What can hang from each mark
q_637: q_49 q_804
q_804: q_463 q_637 q_667 q_798
q_798: q_804
q_463: q_49 q_804
q_49: q_356 q_463 q_637 q_797 q_970
q_356: q_49 q_804
q_970: q_49
q_667: q_804

Known rows, with every way that one mark hangs from another
[q_356 [q_49 q_797 q_970] [q_804 q_463 q_637 q_667 q_798]]: [-12.8  14.1  -2.0   1.3   2.5  30.6  14.1  23.6 -14.3  18.9 -10.5  -1.0
   7.0   3.2  -2.2  10.3  -0.8   0.8 -36.7   1.0 -19.0   8.1]
[q_667 [q_804 [q_463 [q_49 q_356]] q_637 q_798]]: [-12.8   9.2   9.6   7.7   2.0  39.7  11.6  13.2 -12.8  17.1  -2.5  -1.4
   3.8  -3.4   0.6   4.7  -4.3  -7.1 -28.0   0.1  -1.8 -34.4]
[q_970 [q_49 q_463 q_637 q_797]]: [ -7.2  -6.4 -16.3  13.6  -0.1  25.1   8.2   2.5   9.4  13.6 -20.2  -7.7
  -4.0 -12.8   9.4   8.4  -1.5  -8.9 -31.4   3.4 -16.7  11.6]
[q_463 [q_49 q_356 q_797 q_970] [q_804 q_637 q_798]]: [ -5.0   3.6   2.5   4.5  14.8  41.9   7.4  -0.9  -2.5  18.2  -9.0   0.8
   6.2  -9.7   5.2   7.5   2.5  -3.8 -30.3   2.5 -11.5 -18.1]
[q_463 [q_49 q_797 q_970] [q_804 q_637 q_667 q_798]]: [ -5.3   7.6   6.5   0.3  11.5  41.8   7.9  15.5 -13.1  20.0  -9.0   1.2
   5.2  -9.3   7.0   6.1   1.7   2.9 -31.6   0.3 -15.7 -19.5]
[q_463 [q_49 q_637 q_970]]: [  0.2   1.5   2.3   0.1   9.8  39.8   5.8   3.0  -0.6   7.5  -9.1  -0.3
  -3.4  -6.1   8.2   6.2  -1.5   3.7 -16.6   5.5  -0.3   2.5]
[q_356 [q_49 q_463 q_797 q_970] [q_804 q_637 q_667 q_798]]: [ -9.6  12.6  -5.8   8.5   6.9  28.1  11.6  23.7   1.1  18.3 -23.5  -2.4
   3.8   0.5   3.0  11.1   2.0   6.7 -38.7   5.9 -22.3  11.3]
[q_637 [q_49 q_797] q_804]: [ -0.9  -2.5  -4.3  10.7   8.7  25.2   9.9   9.1   8.0  14.2 -10.9   1.6
  -2.4  -5.1   8.4   8.9   1.6  15.6 -17.7   4.1  -8.5  -6.2]
[q_463 [q_804 [q_637 [q_49 q_356 q_797 q_970]] q_667 q_798]]: [ -5.5   8.6  -6.9   1.4  12.6  44.3   7.6  11.8  -7.4  22.6  -6.6   0.6
   8.5  -7.0   5.3   3.0   2.5  -0.9 -38.4   6.1 -16.5 -27.5]
[q_667 [q_804 q_463 [q_637 [q_49 q_797 q_970]] q_798]]: [ -3.9   4.6   4.4  -1.7   2.4  52.4  12.3  22.3  -9.7  19.1  -9.4  -1.0
   4.0  -3.6   3.0   3.8  -3.6   5.4 -33.5   4.2 -11.8 -25.3]
[q_49 q_356 [q_463 [q_804 q_667 q_798]] q_637 q_970]: [ -7.6  16.1  -4.8   4.8  16.7  39.9   8.4  11.2   2.6  16.9 -15.3  -3.3
   6.6  -5.4  11.5   2.7  -1.8  -8.6 -44.9   9.9 -11.3 -21.4]
[q_798 [q_804 q_637 q_667]]: [ -7.1   5.4  -1.7   8.6   1.7   2.7   8.4  19.0  -7.1  17.6  -5.5  -3.6
  -3.6  -5.8   5.6  -0.3  -0.6  -8.7 -12.0   3.2   3.8 -18.6]
[q_970 [q_49 [q_356 [q_804 q_667]] q_637]]: [-15.1   6.4 -15.7  16.6   3.7  10.0   7.1   7.4  -2.3  12.6 -12.2  -5.1
   2.3  -3.3   3.8   6.2  -3.4 -12.4 -29.9   1.8 -10.7  13.6]
[q_970 [q_49 [q_356 [q_804 q_667]] q_463 q_797]]: [-18.8   5.0 -17.0  19.5   5.5   5.5   7.7   8.5   7.1  15.2 -23.3  -5.4
   1.4  -2.6   6.3   5.3  -1.0  -7.3 -39.7   0.3 -22.4  13.7]
[q_49 q_463 q_797]: [ -4.0  -0.8  -5.9   6.6   5.5  12.1   8.0   3.3  12.5  14.1 -17.4  -3.2
  -5.7  -2.7   9.0   2.3   0.9   0.3 -22.8   4.1  -8.7   0.2]
[q_970 [q_49 q_356]]: [ -5.5  -2.4  -6.8  13.5   0.3   0.4   5.3  -3.0  -0.2   9.8   0.4  -1.3
  -2.6   2.9   4.1  -1.2   0.2 -12.4 -20.3   1.6   0.3   6.4]
[q_463 [q_49 q_637] [q_804 q_667]]: [ -5.6   5.6   0.0   3.4   9.6  26.4   6.7  11.6  -7.8  16.1  -6.2  -2.1
  -1.6 -10.1   8.4   9.9  -3.1   0.0 -19.8   2.1  -8.2 -19.1]
[q_667 [q_804 [q_637 q_49]]]: [  1.5  -1.1   1.3   6.7   0.4  19.4   7.8  19.9   0.1  15.9  -7.8  -1.2
  -5.8  -2.9   4.4   2.4  -1.4   6.2 -12.5   5.3  -0.4 -25.5]
[q_637 q_49]: [  3.8  -1.4  -0.6   3.4   2.0  18.3   6.6  10.1  -0.7  11.5   3.3   0.7
  -5.8   3.9   4.7   0.8   0.3  10.5 -11.5   5.5   2.7  -9.7]
[q_637 [q_804 [q_463 [q_49 q_970]] q_798]]: [ -4.5  10.5  18.3   6.0   9.8  50.7  13.9  18.2 -10.4   8.0  -1.7   4.2
   4.4   0.0   7.6   5.6  -1.8  12.5 -28.3  -0.5  -0.4 -11.5]
[q_637 [q_49 q_356 q_463] [q_804 q_798]]: [ -4.2   7.6  -1.2  18.3  10.4  41.7  12.1  14.2   9.8  12.8  -8.0   0.6
   2.9  -1.3   9.1   5.4   1.6  13.2 -33.4   8.5  -3.9 -23.1]
[q_667 [q_804 q_463 [q_637 [q_49 q_970]]]]: [ -1.3   4.2   5.1  -0.9   1.9  39.7  10.9  25.2  -6.0  12.7  -7.3  -0.4
  -2.5  -2.2   5.0  -0.4  -3.5   3.6 -23.1   3.7  -2.9 -26.9]

Rows
[ -8.2  11.0   5.4  11.7   9.2  45.9  11.1  17.5  -9.9  14.4  -8.1   0.6
   4.2  -9.0   8.9  11.7  -2.0  10.1 -27.1   3.0  -5.0 -13.6] => [q_463 [q_49 [q_637 [q_804 q_667 q_798]]]]
[ -6.8   6.5   6.6   3.0   9.9  24.5   7.5  11.3 -13.6  21.5  -2.8   0.4
   3.5  -2.8   5.7   8.9  -1.3   6.4 -26.9   0.3 -14.5 -18.8] => [q_463 [q_49 q_797] [q_804 q_667 q_798]]
[ -9.8   5.9  -8.3   2.0  11.1  36.3  10.2   6.0   2.6  12.1 -11.4  -0.8
   3.7   1.7   2.4   5.0  -2.4   4.8 -31.1   3.5 -13.6   1.5] => [q_637 [q_49 [q_356 [q_804 q_463]] q_797 q_970]]
[-13.1  14.3  -2.9   3.8  12.9  55.4  13.0  16.2  -8.8  17.1  -8.1   2.8
  11.0  -2.0   6.8   4.6  -0.9   7.3 -45.1   4.2 -15.2 -18.6] => [q_637 [q_49 q_356 q_797 q_970] [q_804 q_463 q_667 q_798]]
[ -5.3  10.0  -0.3   3.3  11.1  35.4  10.0  19.9  -0.3  20.8 -18.9  -2.0
   4.0  -9.0  10.6   1.3   2.2  -2.7 -41.3   3.6 -17.8 -20.3] => [q_49 [q_463 [q_804 q_637 q_667 q_798]] q_797 q_970]
[-10.7  -4.1 -15.1  16.2   2.8  10.5   6.7  -4.2  11.0  13.5 -16.0  -4.8
  -2.4  -4.5   7.5   3.0   0.8 -11.8 -32.8   2.3 -14.5   7.0] => [q_970 [q_49 q_356 q_463 q_797]]
[-17.3  12.2   0.0  -1.5   7.0  57.7  10.5   9.3 -17.8  18.2  -7.0   0.3
   9.2  -7.6   2.7   2.5   0.3  -8.0 -40.7  -0.9 -13.7 -18.1] => [q_804 [q_463 [q_49 q_356 q_797 q_970]] q_637 q_667 q_798]
[-15.1   3.5 -12.2  15.3   0.0  21.2  11.4   4.3  -2.3  10.1  -7.3  -6.2
   2.3  -4.6   1.7   7.3  -5.7 -15.7 -30.7  -0.8  -8.2  10.8] => [q_970 [q_49 [q_356 [q_804 q_463]] q_637]]
[ -6.7  11.1  -1.7  12.3   1.5  40.3  12.0  34.2  -4.1  17.0  -9.8  -2.8
   1.7  -2.4   4.5   2.9   0.7  14.0 -33.1   4.3 -10.4 -18.3] => [q_356 [q_804 [q_637 [q_49 q_463]] q_667 q_798]]
[ -3.8   8.4   0.3   6.8   8.6   5.2   7.9  18.4   3.2  16.1 -10.5  -2.3
  -4.0  -1.1  11.3  -0.1  -0.7  -1.2 -26.2   3.3  -7.9 -21.4] => [q_49 [q_463 [q_804 q_667]]]
[-14.5  14.3   9.4   7.0  -0.4  41.4  13.9  28.5 -22.1  15.8  -0.3  -1.1
   4.8  -2.2  -0.3   5.0  -2.7   4.2 -28.9  -5.0  -6.6 -16.4] => [q_356 [q_804 [q_463 q_49] q_637 q_667 q_798]]
[ -1.8  -1.2   3.3  -0.8  10.7  27.0   5.2  -0.5   0.4  10.7 -11.5   1.6
  -3.2  -1.9   7.2   5.0   0.8   7.4 -17.2   2.4  -7.1   7.2] => [q_463 [q_49 q_797 q_970]]
[-10.7  11.9   7.6   1.7  10.5  55.0  10.2   8.2  -9.4  13.4 -10.0  -1.8
   6.3  -2.9   4.6   8.0  -7.9  -4.7 -34.8   5.9  -5.1 -20.9] => [q_667 [q_804 [q_463 [q_49 q_356 q_637 q_970]] q_798]]
[-10.5   8.3   7.7   4.3   3.6  38.2  10.6   3.6 -14.0  12.9   8.0   0.5
   4.0   3.2   0.9   3.1  -2.5  -2.9 -26.9   0.1   1.4 -19.1] => [q_804 [q_463 [q_49 q_356]] q_798]
[-14.5   8.6  -9.6   7.9  20.0  46.3   7.7   0.7   4.6  13.8 -26.0   0.4
   5.3 -15.3  11.6  12.4   0.0   0.7 -33.4   4.6 -16.1  -0.9] => [q_463 [q_49 q_356 [q_637 [q_804 q_667]] q_797 q_970]]
[ -5.2  12.4   8.0  11.5   7.4  16.7  10.9  19.7  -7.4  14.6  -3.8   2.8
   2.9   3.2   8.1   1.7   0.4   7.6 -25.0   2.7   0.5 -11.0] => [q_637 [q_804 q_667 q_798]]
[-13.1   6.2   0.8   6.8  15.7  42.5  11.3   0.2   2.6  10.3 -15.5   2.4
   4.0  -7.9   8.4   8.4  -0.3   1.4 -30.5  -0.8 -10.9  -5.5] => [q_637 [q_804 [q_463 [q_49 q_356 q_797 q_970]]]]
[-14.1   9.2   6.0  -1.3   1.9  40.2  10.9  14.2 -21.7  18.8   0.4  -0.3
   4.4  -0.6   2.3   5.5  -3.2   3.0 -31.5  -2.4 -12.4 -14.3] => [q_804 [q_463 [q_49 q_797]] q_667 q_798]
[ -7.6  13.1   6.5   7.3   3.0  44.0  14.9  30.2 -16.1  15.4   4.4   2.2
   5.1   1.2   5.6   3.3  -2.2  13.8 -32.5   1.5  -4.4 -27.3] => [q_637 q_49 [q_804 q_463 q_667 q_798]]
[ -6.6   8.6  -2.3   2.9   9.4  33.8  10.3  11.6  -0.3   8.5  -3.8   0.4
   2.0   5.8   2.6   1.3  -2.8   6.0 -27.1   3.8  -4.2  -3.6] => [q_637 [q_49 [q_356 [q_804 q_463]] q_970]]
[ -4.6   6.5   6.7   3.0  -4.4  32.2  13.4  15.7 -13.6  14.9   5.8  -1.2
   1.2  -0.8   1.2  -2.3  -0.4  -7.5 -23.6  -0.6   4.4 -19.2] => [q_804 q_463 q_637 q_798]
[ -3.2  13.8  -0.7   4.4  15.1  41.4   7.8  19.4  -1.1  17.0  -5.6   0.4
   5.2   1.9  10.0  -0.3   0.2   6.5 -42.5   9.6 -11.9 -31.4] => [q_637 [q_49 q_356 [q_463 [q_804 q_667 q_798]] q_970]]
